What can hang from each mark:
J674: J228 J773 J986
J986: J633 J674 J712
J228: J674 J972
J773: J633
J915: J712
J633: J986
J712: J915 J986

Known rows, with every way that one mark hangs from another:
J986[J712]: -3,-13,-5,4,-5,16,-8,40,-11,17,3,-8,-3,-22,9,-13,16,-2,-4,-10,-2,-7,-41,4
J712[J915]: -3,-8,9,6,-2,16,-14,9,-30,-6,8,-7,-9,-22,11,32,-27,0,-10,3,-2,12,-4,3
J773[J633]: 18,-24,-1,22,-4,-8,-1,15,-3,0,9,-10,8,-28,10,-7,-25,8,-2,-10,-13,-13,7,-2
J712[J915 J986[J633 J674[J228]]]: -23,-26,-9,-5,12,21,-39,19,-43,-16,26,-7,-2,-35,8,-12,-15,3,0,21,-16,-9,-30,-6
J674[J773 J986[J712]]: 15,-25,9,-12,-4,8,-19,56,-26,8,27,13,22,-29,5,-42,-8,9,12,-4,6,-28,-47,-27
J633[J986[J674[J773] J712[J915]]]: -12,-24,-15,12,-11,10,-9,27,-17,9,9,-16,-14,-25,26,-15,-40,9,7,9,12,-15,-46,-11
J674[J228 J773[J633] J986]: 10,-28,9,-7,-1,-16,-27,44,-30,-6,38,21,31,-33,-7,-35,-6,16,15,-3,-7,-42,-8,-42
J986[J633 J674 J712[J915]]: 0,-18,-15,-22,-5,33,-27,26,-5,16,11,-17,-11,-31,27,-33,-6,-4,4,2,-14,-42,-49,15
J773[J633[J986[J712[J915]]]]: 2,-21,-15,20,-9,-5,5,17,-8,2,5,-21,-9,-26,18,-6,-49,10,-3,-4,-2,-19,-14,-4
J986[J674]: 3,-31,-7,19,-5,7,-17,22,1,9,11,-4,4,-29,17,-22,-9,5,11,-2,-6,-6,-15,3
J986[J633]: 21,-12,14,-5,5,19,-15,7,1,13,2,-15,-7,-26,9,-15,-4,-3,10,2,-14,-9,-2,13
J633[J986]: -2,-17,0,28,-3,2,1,10,-4,10,-4,-18,-19,-21,13,-3,-39,7,11,6,8,14,-10,-4
J712[J915 J986[J633]]: -11,-18,2,-5,13,25,-26,13,-46,-17,18,-13,-4,-30,6,4,-28,1,-6,19,-12,7,-26,-1
J674[J228 J773 J986[J633 J712]]: 7,-18,11,-34,2,10,-36,55,-29,10,32,16,19,-31,-5,-52,23,6,18,2,-7,-52,-40,-33
J773[J633[J986[J674 J712[J915]]]]: 0,-29,-22,21,-10,-5,1,19,-3,4,8,-20,-7,-30,24,-18,-50,11,1,-3,-3,-27,-20,-3
J228[J674[J773 J986[J712]] J972]: -9,-18,28,1,-4,-11,-12,62,-13,-1,30,4,3,-16,1,-18,-10,0,29,-23,-5,-25,-14,-32
J915[J712[J986[J633 J674[J228]]]]: -22,-28,5,17,7,23,-36,12,-14,0,16,-7,-2,-41,-2,-29,31,5,1,4,-10,-15,-43,-18
J915[J712]: -9,-16,16,23,-2,19,-19,5,-6,7,5,-8,-8,-32,-1,0,23,2,-5,-9,0,0,-24,-11
J633[J986[J712]]: -9,-15,-9,19,-5,8,2,26,-5,16,-5,-19,-21,-21,14,-15,-24,4,6,2,9,1,-35,-2
J712[J915 J986[J633 J674[J773]]]: -8,-30,-4,-5,9,25,-34,19,-45,-17,30,-9,7,-34,14,-12,-30,7,1,23,-12,-11,-38,-9
J633[J986[J674 J712]]: -13,-25,-20,21,-8,7,-4,29,2,19,0,-19,-17,-26,23,-31,-29,7,11,4,8,-11,-43,-2
J674[J228[J972] J986[J633 J712]]: -7,-13,15,-26,9,7,-25,55,-5,19,22,3,16,-30,-8,-42,16,-3,22,-14,-13,-31,-34,-33
J712[J915 J986[J674[J773]]]: -18,-33,-8,11,5,15,-30,28,-52,-22,31,-1,12,-31,12,0,-30,10,-4,18,-4,2,-39,-17

Rows:
-3,-18,36,7,-2,-15,-13,50,-12,-5,31,5,4,-16,0,-10,-19,2,32,-21,-6,-16,4,-33 -> J228[J674[J773 J986] J972]
3,-22,18,-11,2,-6,-33,46,-35,-1,34,24,25,-29,-9,-30,9,12,17,1,-2,-26,-17,-41 -> J674[J228 J773 J986]
-16,-30,4,17,5,26,-31,11,-11,1,14,-11,-3,-40,1,-31,23,5,1,3,-9,-11,-45,-14 -> J915[J712[J986[J633 J674]]]
15,-24,2,11,-10,-1,-5,23,-25,-3,18,-8,8,-23,14,-2,-38,14,0,2,2,-24,-19,-19 -> J674[J773[J633[J986[J712[J915]]]]]
24,-31,1,-10,-7,-3,-13,55,-22,3,31,9,28,-33,8,-47,-22,14,10,-9,-1,-44,-39,-30 -> J674[J773[J633] J986[J712]]
9,-33,-16,32,-7,-13,2,11,5,3,7,-19,-1,-30,20,-21,-53,14,8,-3,-5,-19,-2,-6 -> J773[J633[J986[J674]]]
-2,-18,17,4,-6,-10,-22,38,-25,-10,26,12,-15,-20,4,-21,-8,5,23,-6,-4,-25,5,-8 -> J228[J674[J773 J986]]
-15,-22,-20,-1,-10,21,-21,38,-15,11,13,-8,-4,-28,25,-15,-5,0,-4,-4,-3,-22,-52,5 -> J986[J674 J712[J915]]
-10,-27,-5,23,-5,-3,-13,19,-10,8,10,-8,-7,-25,15,-19,-28,13,18,11,6,-10,-19,-16 -> J633[J986[J674[J228 J773]]]
6,-22,22,10,-1,-15,-14,37,-21,-2,30,5,37,-21,-7,5,1,12,8,-12,-13,-25,-1,-44 -> J674[J228[J972] J773[J633]]
8,-21,-9,-27,-8,33,-30,32,-15,13,20,-12,-2,-30,27,-33,-5,1,5,7,-10,-51,-55,4 -> J986[J633 J674[J773] J712[J915]]
-13,-10,7,-13,-3,4,-24,37,-18,-3,16,0,-35,-22,9,-26,-4,-5,18,-7,-11,-32,-5,10 -> J228[J674[J986[J633 J712[J915]]]]
10,-25,12,-10,2,10,-31,25,0,12,25,-4,18,-28,10,-32,6,5,25,2,-18,-38,-16,-18 -> J986[J633 J674[J228[J972] J773]]
-30,-30,7,26,7,15,-29,22,-14,-1,19,-5,8,-38,-6,-18,28,6,1,-4,-6,-4,-45,-32 -> J915[J712[J986[J674[J228[J972]]]]]
-14,-22,12,16,8,26,-27,8,-16,-1,11,-12,-5,-38,-4,-20,24,3,-2,2,-8,-3,-40,-15 -> J915[J712[J986[J633]]]
30,-33,11,0,-4,-10,-14,39,-21,-4,32,11,30,-33,6,-37,-36,16,15,-5,-1,-31,-14,-31 -> J674[J773[J633] J986]
-8,-36,-5,3,11,14,-35,32,-29,-6,28,-1,16,-34,3,-41,7,9,13,17,-17,-17,-35,-15 -> J712[J986[J633 J674[J228 J773]]]
-1,-22,5,1,-11,-13,-17,49,-23,-8,27,8,-12,-22,7,-33,-8,6,17,-12,-7,-46,-6,-9 -> J228[J674[J773[J633] J986[J712]]]
-14,-36,-12,12,4,11,-27,26,-49,-24,32,-3,15,-33,13,-3,-38,12,-6,16,-7,-5,-34,-17 -> J712[J915 J986[J674[J773[J633]]]]
0,-16,13,-13,-6,1,-24,44,-21,-3,24,6,-20,-22,7,-37,2,1,23,-6,-8,-43,-10,-3 -> J228[J674[J773 J986[J633 J712]]]
-19,-22,-14,-10,-10,16,-33,48,-32,6,26,5,8,-27,16,-13,16,5,-2,2,-4,-40,-53,-15 -> J986[J674[J228 J773] J712[J915]]
-17,-22,-20,15,-9,11,-7,24,-9,12,2,-19,-22,-25,26,-16,-39,6,6,7,9,-11,-43,-2 -> J633[J986[J674 J712[J915]]]
1,-23,30,10,-4,-24,-8,49,-9,-9,33,3,9,-19,2,-14,-29,5,30,-24,-10,-28,9,-35 -> J228[J674[J773[J633] J986] J972]
-6,-14,36,17,-4,-12,-8,40,-11,-5,23,-3,-1,-10,1,11,-6,1,24,-20,-8,-9,11,-23 -> J228[J674[J773] J972]
-6,-28,-15,17,-10,7,-7,32,-6,16,7,-15,-10,-25,23,-30,-29,10,13,6,10,-18,-48,-10 -> J633[J986[J674[J773] J712]]
4,-3,0,-25,-1,35,-19,23,-16,13,4,-19,-16,-25,15,-9,0,-7,-5,0,-11,-25,-38,14 -> J986[J633 J712[J915]]
21,-18,12,-33,-1,20,-26,44,-30,6,28,5,13,-31,10,-39,-17,5,11,3,0,-40,-46,-19 -> J674[J773 J986[J633 J712[J915]]]
0,-29,-19,-3,-14,13,-20,41,-23,4,24,-4,11,-30,26,-19,-14,9,-5,-3,-4,-45,-51,-9 -> J986[J674[J773[J633]] J712[J915]]
22,-27,6,19,-8,-8,-3,19,-18,-3,17,-7,12,-24,11,-7,-38,16,6,2,1,-18,-7,-19 -> J674[J773[J633[J986]]]
9,-28,22,-4,1,-20,-20,52,-22,-3,41,16,44,-30,-9,-27,-14,15,21,-13,-9,-36,-9,-61 -> J674[J228[J972] J773[J633] J986]
